Each row was made from one path, in order. Every step used is in the known rows, and no mark comes twice. Write each row's path.
In the rows, zero is written as 128.
Known rows
W-K-S-D-H: [163  71  94 138 112 117 144  96  90 136 191 144  98  80 118 143 130 172
 147 151]
Y-U: [104 105 110  96 119 121 160 126 110 149 143 149 128 169 116 163 120 142
  91  91]
D-W: [122  92 139  96 127 141 168 101  99 138 178 159 127 159 128 198 161 161
 110 129]
W-K: [135  88  91 127 110 117 162  91 120 139 159 159 130 133 140 159 142 137
 116 114]
Y-J-D-S: [105 135 106 113 122 125 155 135 120 129 160 225 104 170 120 120 134 158
  84 120]
H-D-S: [112  77 141  89 113 133 182 129 121 130 194 181  97 149 112 138 171 141
 120 133]
H-D-W: [129  89 140  79 121 143 188 108 108 128 207 145 127 148 123 206 177 150
 127 132]
U-Y-J-D: [123 154  71  89 138 120 138 156 140 125 140 206 138 182 119 142 130 152
  92  88]
J-D-S-K: [104 140  92 118 135 121 144 112 119 134 158 197 117 138 109 138 116 189
  95 155]
K-J: [145 121 105 110 132 124 180 124 119 130 168 181 149 152 107 161 114 168
 108 139]
Y-J-D-W: [122 149 105 103 130 136 161 113 106 127 174 189 135 169 131 186 140 168
  92 119]
W-K-J-D: [166 141  67 143 117 103 174 107 128 122 169 187 177 129 134 147  88 165
 122 142]
Y-J-D: [121 159  74 105 130 123 161 123 126 128 157 198 127 160 122 152 128 160
  86 106]
J-D-W-K: [142 112 102 130 111 121 162  83 108 129 180 165 156 135 155 186 134 157
 125 132]
S-K-J: [140 145  74 119 146 123 164 113 118 133 157 168 151 139  95 177  97 192
 100 158]
U-Y: [122  97 106  81 134 124 145 144 133 137 145 174 129 170 116 153 149 145
 110  99]
J-K-S-D: [112 131  52 121 144 108 143 114  80 142 148 157 101 105  73 154 101 197
 115 154]
H-D-S-K-J: [132 118 106 110 133 128 177 134 119 123 188 180 129 137  87 152 121 180
 115 174]
S-K-J-D-W: [146 170  84 123 149 127 163 105 106 122 177 174 177 139 110 203  89 212
 107 175]
W-K-S-D: [138  84  55 140 125 105 134  89  87 143 157 147 108  84 120 158 128 165
 143 147]
W-K-S: [137  93  94 134 108 119 134  92  91 145 152 152 120 116 127 146 126 151
 135 130]

Write each row's path
[139  81 123 133 109 132 134  83  71 143 168 142 128 126 137 180 140 158
 142 142] | D-W-K-S
[ 98 105 110 115 133 130 145 112 111 142 153 181  99 145 104 148 137 175
  95 149] | D-S-K
[108 154  72 102 138 121 115 161  97 137 117 183 115 176  76 128 104 168
  94 103] | U-Y-J-K-S
[145 180  55 122 148 113 162 113 126 124 161 183 168 132 101 169  75 205
 101 164] | S-K-J-D
[109 146  33 108 154 107 114 159  94 137 122 178 102 143  69 141 105 182
 103 119] | U-Y-J-K-S-D
[125 121 106 127 139 126 157 127 112 133 159 194 129 147  93 146 104 191
  99 171] | D-S-K-J
[136 133 117 122 126 118 173 139 120 123 174 224 142 155 111 121  99 180
 109 158] | K-J-D-S
[136 117  92 119 132 119 153 120  85 135 181 155  92 102  72 137 105 204
 120 157] | J-K-S-D-H
[164  87  78 144 132 112 176  95  97 128 186 156 156 112 131 204 124 173
 136 165] | S-D-W-K-J
[162  95 117 138 116 126 176  98 100 129 181 162 168 144 138 192 124 160
 129 148] | D-W-K-J
[105 102 112  98 127 133 165 119 119 132 183 168  98 134  97 154 155 165
 111 153] | H-D-S-K
[154 145 115 113 135 127 179 117 107 120 188 188 174 153 123 187 106 188
 117 157] | K-J-D-W
[138  69  83 131 126 116 163  80  96 137 181 144 127 109 142 207 157 158
 131 143] | S-D-W-K
[144 117 104 138 111 123 134  84  79 135 172 157 145 119 143 172 117 170
 143 148] | J-D-W-K-S
[133 132  74 105 141 119 125 166  97 129 156 175  93 139  68 125 108 190
 107 123] | U-Y-J-K-S-D-H
[140 138  88 141 113 126 128  95  78 132 163 173 135 136 140 170 120 165
 123 133] | Y-J-D-W-K-S
[114 120  83 120 145 120 144 105  61 141 164 147 109 114  84 189 114 203
 121 165] | J-K-S-D-W
[141 132  86 124 121 123 106 129  92 129 147 178 147 156 137 159 121 157
 129 114] | U-Y-J-D-W-K-S
[ 99 161  76 121 136 125 138 125 118 131 149 211 106 155 107 136 118 182
  76 138] | Y-J-D-S-K
[146  81 111 101 130 126 178 114 119 131 200 161  97 112 110 160 152 175
 117 137] | S-D-H
